What can hang from each mark
k_235: k_60 k_499
k_369: k_499
k_60: k_106 k_235 k_288 k_369 k_561
k_561: k_60
k_106: k_60
k_499: k_369
k_288: k_60

Known rows, with every way that one mark hangs from another
k_60{k_106 k_235 k_288 k_369 k_561}: [ 0.754 -0.047  1.735 -3.534 -2.735 -0.311 -1.566 -2.821 -0.657  2.406
 -0.426 -2.422 -0.128  0.071  1.628  1.386 -0.905  2.659  3.298  1.410
 -2.466  3.322  0.096  0.329  3.092]
k_288{k_60{k_106 k_369{k_499} k_561}}: [-1.995  0.559  0.750 -1.521 -1.684  0.180 -3.168 -0.305  1.772  3.367
  1.448 -2.601 -0.095 -0.234 -0.250  0.981 -1.714  4.261  1.063  0.504
 -2.858  2.719 -0.574  0.057  2.397]
k_60{k_106 k_235{k_499} k_369}: [-1.219  0.960  0.036 -2.282 -1.583  1.065 -1.880 -0.354  0.078  2.491
 -0.309 -2.731  0.206  0.920 -1.511  1.188 -0.749  2.524 -0.011  0.388
 -2.495  2.367  0.805  0.698  2.900]
k_561{k_60{k_106 k_235 k_288 k_369}}: [ 0.762 -0.061  1.510 -4.162 -1.898  0.568 -1.193 -1.960 -0.758  3.811
 -0.022 -2.040 -0.131  1.988 -0.118  2.491  0.011  2.499  2.349  1.452
 -1.288  2.250 -0.426  0.508  2.636]
k_235{k_499}: [-1.317 -0.427 -0.149 -0.681  1.940  0.525 -1.058  1.105  3.137  2.863
 -0.475 -3.234  1.323  0.542 -3.105  1.833  0.471  3.229 -0.714  1.563
 -1.049  1.377  1.001 -0.440  2.831]
k_60{k_561}: [-1.609 -1.115  1.143 -0.558  1.513 -0.589 -1.176 -0.350  2.855  3.132
 -0.233 -2.913  1.108  0.122  0.375  2.329  0.476  3.479  1.620  2.391
  0.046  2.228  0.368 -1.179  2.926]
k_235{k_60 k_499}: [-1.320  0.888 -0.384 -1.366  2.640  0.427 -0.754  1.434  2.471  2.567
 -0.030 -3.372  1.450  0.247 -4.763  1.837 -0.597  3.406 -0.358  1.816
 -2.439  2.132  0.223 -0.839  2.121]
k_561{k_60{k_106 k_235 k_288}}: [ 0.517 -0.260  1.383 -3.760 -0.490  0.075 -0.308 -2.860  0.167  3.057
 -1.088 -2.212  0.669  1.632 -0.572  3.215  0.000  2.247  2.218  2.499
 -1.097  3.281 -0.250 -1.520  2.374]
k_106{k_60}: [-1.854  0.347  0.215 -1.125  2.746 -0.219 -0.261 -0.023  4.987  3.303
  0.170 -2.916  1.268  1.599 -1.722  3.200  2.399  3.044  0.157  2.002
  0.188  1.424  0.118 -0.967  2.320]
k_561{k_60{k_288}}: [ 0.167 -1.227  1.188 -2.856  1.712 -0.064 -0.361 -0.355  2.232  3.984
 -0.130 -2.555  0.918  1.436 -1.791  3.112  1.384  3.053  1.713  2.602
  0.063  1.555 -0.288 -0.846  2.523]
k_235{k_60{k_369 k_561} k_499}: [-1.669  1.050  0.127 -2.249  0.923  0.281 -2.014  1.631  1.389  2.799
  1.271 -3.138  0.393 -0.714 -2.423  1.128 -1.805  4.054  0.855  1.088
 -3.200  1.876 -0.613  0.528  2.412]
k_369{k_499}: [-2.328  0.122  0.481  0.352  1.473  0.254 -1.742  1.001  3.273  3.736
 -0.569 -3.015  1.232  0.339 -2.448  1.380  0.674  3.584 -1.277  1.205
  1.055  1.864  0.615 -0.189  2.572]
k_60{k_235{k_499}}: [-1.172  0.275 -0.141 -1.024  0.734  0.495 -0.614 -0.291  1.595  2.157
 -1.091 -2.853  1.526  1.071 -2.142  2.121  0.749  2.402 -0.814  1.238
 -2.940  2.857  1.405 -0.403  2.968]
k_288{k_60{k_106 k_235 k_561}}: [-0.431 -0.128  0.905 -1.919 -1.090 -0.724 -0.732 -3.086  0.758  2.127
 -0.017 -2.290  0.786  1.350  1.534  2.980 -0.725  2.780  2.257  2.024
 -4.004  4.537  0.235 -1.974  2.519]
k_235{k_60{k_561}}: [-1.291  0.018  0.844 -1.315  2.253 -0.545 -0.855 -0.072  2.013  3.005
  0.154 -3.062  1.096  0.046 -1.142  2.385 -0.717  3.686  1.986  2.614
 -1.002  3.048 -0.376 -1.351  2.184]
k_288{k_60{k_106 k_369{k_499}}}: [-1.527  0.812  0.314 -1.328 -1.444  0.815 -2.707  0.662  1.982  3.920
  1.049 -2.649 -0.111  0.993 -2.020  0.970 -0.620  3.919 -0.091  0.311
 -2.479  1.802 -0.127  0.472  2.236]
k_106{k_60{k_561}}: [-2.447  0.157  0.674 -1.187  2.392 -0.946 -0.886 -0.624  4.690  2.819
  0.494 -2.857  1.107  0.462  0.101  3.058  1.268  3.398  1.185  2.099
 -0.635  2.405 -0.516 -1.772  2.455]
k_235{k_499{k_369}}: [-1.300 -1.032 -0.033 -0.259  1.064  0.548 -2.355  2.501  2.087  3.681
 -1.133 -3.137  1.102  0.869 -2.930  1.497  1.680  3.177 -0.940  1.661
 -3.139  0.312  1.168 -0.315  2.540]
k_561{k_60{k_106}}: [-1.455 -0.788  1.036 -1.769  1.363  0.411 -1.195 -0.365  2.264  4.053
 -0.079 -2.618  0.504  1.531 -1.277  3.290 -0.003  3.085  1.488  2.893
  1.806  1.715 -0.352 -1.855  2.179]
k_235{k_60{k_288 k_561} k_499}: [ 0.226  0.493  0.369 -2.947  1.667 -0.703 -0.637 -0.372  1.572  1.534
 -0.049 -3.192  1.402 -1.281 -3.178  1.524 -1.771  3.636  1.743  2.048
 -4.619  2.881 -0.487 -0.956  2.281]
k_60{k_106 k_235 k_369 k_561}: [-1.095 -0.026  1.424 -2.116 -2.007 -0.030 -2.010 -1.995 -0.095  3.064
  0.004 -2.383 -0.161  0.587  1.862  1.751 -0.942  2.836  2.201  1.408
 -1.105  3.257  0.165 -0.049  3.004]

Rows
[ 0.566 -0.424  1.368 -3.770 -0.858  0.694 -0.894 -1.018 -0.152  3.951
 -0.036 -2.068  0.190  2.382 -0.177  2.661  1.459  2.683  1.646  1.331
 -1.491  1.846 -0.200  1.174  2.785]
k_561{k_60{k_235 k_288 k_369}}
[-1.278  0.917  0.218 -1.437 -1.350  0.762 -2.016 -0.103  0.890  3.427
  0.649 -2.242  0.374  2.011 -1.342  1.498  1.072  3.364 -1.063 -0.111
 -4.233  2.778  0.734  1.617  2.622]
k_288{k_60{k_235 k_369{k_499}}}
[-0.883  0.044  0.139 -2.633 -1.160  0.264 -1.706 -0.648  0.550  2.069
  1.164 -2.300  0.496  1.252  0.236  1.916 -0.321  3.339  0.425  0.326
 -7.051  3.271  0.470  0.824  2.915]
k_288{k_60{k_235{k_499} k_369 k_561}}
[-0.510  0.252  1.057 -3.303  0.096 -0.833 -1.140 -0.766  3.171  2.980
  0.959 -2.705  0.275  0.233 -0.029  1.925  1.110  3.565  2.249  1.229
 -1.994  1.562 -0.727  0.459  2.689]
k_106{k_60{k_288 k_369 k_561}}
[ 0.311  0.195  0.729 -3.060 -1.372 -0.680 -1.103 -2.940  0.567  0.993
 -1.233 -2.728  1.111 -1.107 -0.491  1.584 -1.823  2.489  1.914  1.626
 -4.759  4.179  0.349 -1.326  3.000]
k_60{k_106 k_235{k_499} k_288 k_561}
[-1.296  1.292 -0.364 -2.147  1.302  0.927 -1.627  2.414  1.569  3.236
  0.892 -3.271  0.545  0.565 -4.255  1.104 -0.605  3.772 -0.065  0.877
 -2.652  1.206 -0.134  1.101  2.220]
k_235{k_60{k_369} k_499}
[ 0.753 -0.008  0.345 -2.430 -2.141 -0.026 -1.960 -0.874 -0.375  2.377
 -2.312 -2.749  0.828  0.607 -2.069  1.185  0.230  2.087  0.486  1.607
 -5.942  2.337  0.955 -0.902  2.521]
k_60{k_106 k_235{k_499{k_369}} k_288}
[-0.468 -0.498  0.976 -2.234 -1.269 -0.011 -1.253 -1.160  0.479  2.997
  0.980 -2.115  0.327  1.962  1.871  2.475  0.780  3.212  1.671  0.887
 -4.704  3.290  0.387  0.539  2.834]
k_288{k_60{k_235 k_369 k_561}}
[-1.292 -0.479  1.324 -1.713 -0.831 -0.053 -2.461 -0.443  1.474  3.431
  0.612 -2.817 -0.210 -0.061  0.567  1.372 -1.159  3.499  2.560  1.680
  0.652  1.838 -0.194  0.001  2.838]
k_60{k_106 k_369 k_561}
[-1.231 -0.287  1.243 -1.723 -0.687  0.042 -1.738 -0.788  0.118  3.098
  0.069 -2.432  0.326  0.799  1.817  1.917  0.364  3.038  1.519  1.011
 -1.324  2.874  0.550  0.930  3.103]
k_60{k_235 k_369 k_561}
[-1.398  0.159  0.373 -1.633 -0.734 -0.257 -1.429 -2.128  0.947  1.444
 -0.987 -2.764  1.004 -0.419 -0.260  1.943 -1.722  2.637  0.778  1.600
 -3.056  4.264  0.472 -1.632  2.911]
k_60{k_106 k_235{k_499} k_561}
[ 0.453 -0.705  1.466 -3.934 -0.902  0.525 -1.658 -0.328  0.827  4.231
  0.591 -2.443 -0.297  1.386 -1.348  2.309 -0.120  3.134  2.515  1.823
  0.415  0.920 -0.935  0.165  2.443]
k_561{k_60{k_106 k_288 k_369}}
[ 0.780  0.752  0.699 -2.804  0.597 -0.562 -0.309 -0.947  1.187  2.880
 -0.645 -3.100  0.812  0.448 -3.098  1.824 -1.025  2.909  2.593  2.587
 -1.069  2.529 -0.405 -1.634  2.006]
k_235{k_60{k_106 k_288}}
[ 0.967  0.007  1.131 -2.781 -1.315  0.318 -0.865 -0.791 -0.090  3.197
 -0.707 -2.489  0.414  1.689 -0.487  1.683  1.518  2.479  1.388  1.043
 -2.173  1.929  1.103  1.582  3.176]
k_60{k_235 k_288 k_369}
[-1.473 -0.095  0.310 -1.245  0.504 -0.162 -1.046 -1.416  1.384  1.711
 -0.780 -2.729  1.454 -0.078 -0.470  2.147 -0.380  2.854  0.103  1.286
 -3.586  3.645  0.796 -0.833  3.133]
k_60{k_235{k_499} k_561}
[ 0.344 -0.964  1.391 -2.325 -0.457 -1.016 -1.049 -2.136  1.810  2.593
 -0.800 -2.910  0.612 -0.659  0.002  1.834 -1.018  3.095  3.380  2.545
 -1.035  2.956 -0.119 -1.729  2.856]
k_60{k_106 k_288 k_561}
[ 0.560  0.641  1.232 -3.056  0.303 -1.147 -0.578 -2.072  0.960  2.522
 -0.214 -3.125  0.681 -0.688 -1.294  1.845 -2.138  3.199  3.769  2.865
 -2.030  3.362 -0.900 -1.972  2.160]
k_235{k_60{k_106 k_288 k_561}}
[-0.714 -0.706  0.146 -1.515 -0.667 -0.164 -2.251 -0.205  0.613  2.583
 -0.647 -2.419  1.132  1.443 -0.054  2.452  0.669  2.992 -0.083  1.254
 -8.725  3.156  0.683 -1.206  2.423]
k_288{k_60{k_235{k_499{k_369}} k_561}}
[-2.406  1.455  0.736 -1.297  0.732  0.299 -2.700  1.256  1.421  3.697
  1.086 -2.994  0.337 -0.767 -1.697  0.649 -1.476  4.524  0.521  0.701
 -0.866  2.396 -0.920  0.736  2.193]
k_235{k_60{k_369{k_499} k_561}}
[-0.826  0.359  1.186 -3.275 -1.208  0.666 -2.608  0.058  1.220  4.286
  0.547 -2.507 -0.287  0.279 -2.300  1.348 -0.908  3.712  0.852  0.994
  0.071  1.353 -1.106  0.688  2.228]
k_561{k_60{k_106 k_288 k_369{k_499}}}
[-0.390  0.834  0.919 -2.176 -1.780  0.401 -2.516 -0.092  1.387  3.726
 -0.182 -2.911 -0.039 -0.496 -2.521  0.182 -0.717  3.569  0.891  0.630
 -0.170  1.469  0.016  1.026  2.697]
k_60{k_106 k_288 k_369{k_499}}
[-2.077  1.143  0.629 -0.701 -0.959  1.057 -2.265  0.355  0.883  3.617
 -0.232 -2.613  0.480  0.991 -1.240  0.989  0.809  3.131 -1.254  0.060
 -0.888  2.133  0.941  1.683  2.836]
k_60{k_235 k_369{k_499}}
[ 0.687  1.602  0.007 -3.662 -0.625  0.566 -1.455  0.544  0.531  2.510
  0.415 -3.188  0.185 -0.279 -4.616  0.663 -2.071  3.330  1.664  1.288
 -3.322  1.636 -0.424  0.613  2.138]
k_235{k_60{k_106 k_288 k_369} k_499}
[-2.238  1.244 -0.168 -1.842  1.316 -0.440 -0.729 -1.603  3.320  1.282
 -0.198 -2.676  1.420  0.171 -0.554  2.924  0.476  2.831 -0.367  1.113
 -4.122  3.701  0.042 -1.403  2.619]
k_106{k_60{k_235{k_499} k_561}}
[-1.070  0.159  0.040 -1.117 -1.046  0.548 -2.241  0.052 -0.059  2.837
 -2.010 -2.781  0.879  1.057 -1.802  1.700  0.312  2.229 -0.521  1.503
 -4.211  2.300  1.177 -1.116  2.515]
k_60{k_106 k_235{k_499{k_369}}}
[ 1.007  0.260  1.122 -3.209 -2.497  0.366 -1.137 -1.633 -0.680  2.941
 -0.719 -2.441 -0.011  1.331 -0.209  1.320  0.199  2.206  2.109  1.199
 -1.534  2.601  0.657  0.646  2.941]
k_60{k_106 k_235 k_288 k_369}
[-1.658  1.282  0.883 -2.660 -0.200 -0.623 -2.303 -0.358  3.754  2.928
  1.037 -2.720  0.272 -1.072 -0.842  1.079  0.341  4.094  0.647  0.338
 -2.363  1.825 -0.878  0.702  2.571]
k_106{k_60{k_288 k_369{k_499} k_561}}
[-1.276  0.482 -0.318 -1.019  2.087  0.599 -2.137  2.692  1.244  3.454
 -0.783 -3.321  1.269  0.795 -4.452  1.605  0.368  3.449 -0.612  1.834
 -3.993  0.919  0.212 -0.757  1.827]
k_235{k_60 k_499{k_369}}
[-0.245  1.661 -0.145 -3.920 -0.565  0.255 -0.753 -1.016  2.037  1.871
  0.033 -2.599  0.709  0.923 -2.162  1.772  1.463  2.590 -0.070  0.028
 -5.284  1.999  0.265  1.221  2.745]
k_106{k_60{k_235{k_499} k_288 k_369}}
[ 0.670 -0.342  1.478 -2.846 -1.759 -0.324 -1.258 -1.726 -0.186  2.687
 -0.383 -2.387  0.204  0.727  1.635  1.634  0.545  2.876  2.299  1.261
 -2.624  2.754  0.525  1.005  3.287]
k_60{k_235 k_288 k_369 k_561}
[ 0.302 -1.174  1.435 -3.323  0.256  0.590 -1.255  0.591  1.392  4.549
  0.623 -2.431 -0.008  1.654 -1.566  2.291  1.077  3.411  1.886  1.669
  0.031  0.377 -0.577  0.979  2.589]
k_561{k_60{k_288 k_369}}
[-0.496  0.621  1.358 -2.242 -2.015 -0.148 -2.342 -1.461  0.035  2.593
 -0.432 -2.412  0.337 -0.690  0.498  0.551 -0.330  3.410  0.783  0.235
 -3.432  3.133  0.137  1.598  3.099]
k_60{k_235 k_288 k_369{k_499} k_561}
[-1.665  0.581  0.697 -1.551 -1.889  0.262 -2.366 -0.968  0.697  2.994
  0.993 -2.199  0.416  0.688  0.722  1.517 -0.184  3.743 -0.063 -0.033
 -4.529  3.508  0.036  1.049  2.726]
k_288{k_60{k_235 k_369{k_499} k_561}}
[-0.027  0.873  0.465 -2.725  0.769 -0.642  0.569 -2.154  2.869  2.287
 -0.841 -2.478  1.355  1.538 -0.873  3.064  2.473  2.191  0.779  1.572
 -2.891  2.954  0.424 -0.761  2.586]
k_106{k_60{k_235 k_288}}
[-1.292  0.766  1.005 -2.474 -0.239 -0.039 -2.027 -0.006  0.559  3.317
  0.896 -2.983 -0.095 -0.152 -0.670  1.484 -2.224  3.784  3.031  1.906
 -0.669  2.461 -0.906 -0.437  2.173]
k_235{k_60{k_106 k_369 k_561}}
[ 0.504  0.842  1.299 -3.725 -0.933 -0.409 -1.587 -0.956 -0.025  2.934
  0.662 -2.914 -0.147 -0.799 -1.036  1.081 -2.154  3.562  3.884  1.918
 -2.127  2.586 -1.030 -0.068  2.205]
k_235{k_60{k_106 k_288 k_369 k_561}}
[-0.067  0.472  0.597 -2.505 -2.222  0.591 -1.148 -1.179 -0.064  3.321
  0.654 -2.272  0.014  2.777  0.245  2.315  0.411  2.634  1.234  0.802
 -3.420  2.920  0.582  0.260  2.587]
k_288{k_60{k_106 k_235 k_369}}
[-0.283  0.570  0.683 -3.045  0.443 -0.094 -0.767  0.116  3.308  3.386
  0.793 -2.752  0.335  1.190 -1.705  2.023  2.405  3.157  1.276  0.980
 -1.555  0.711 -0.223  1.115  2.537]
k_106{k_60{k_288 k_369}}
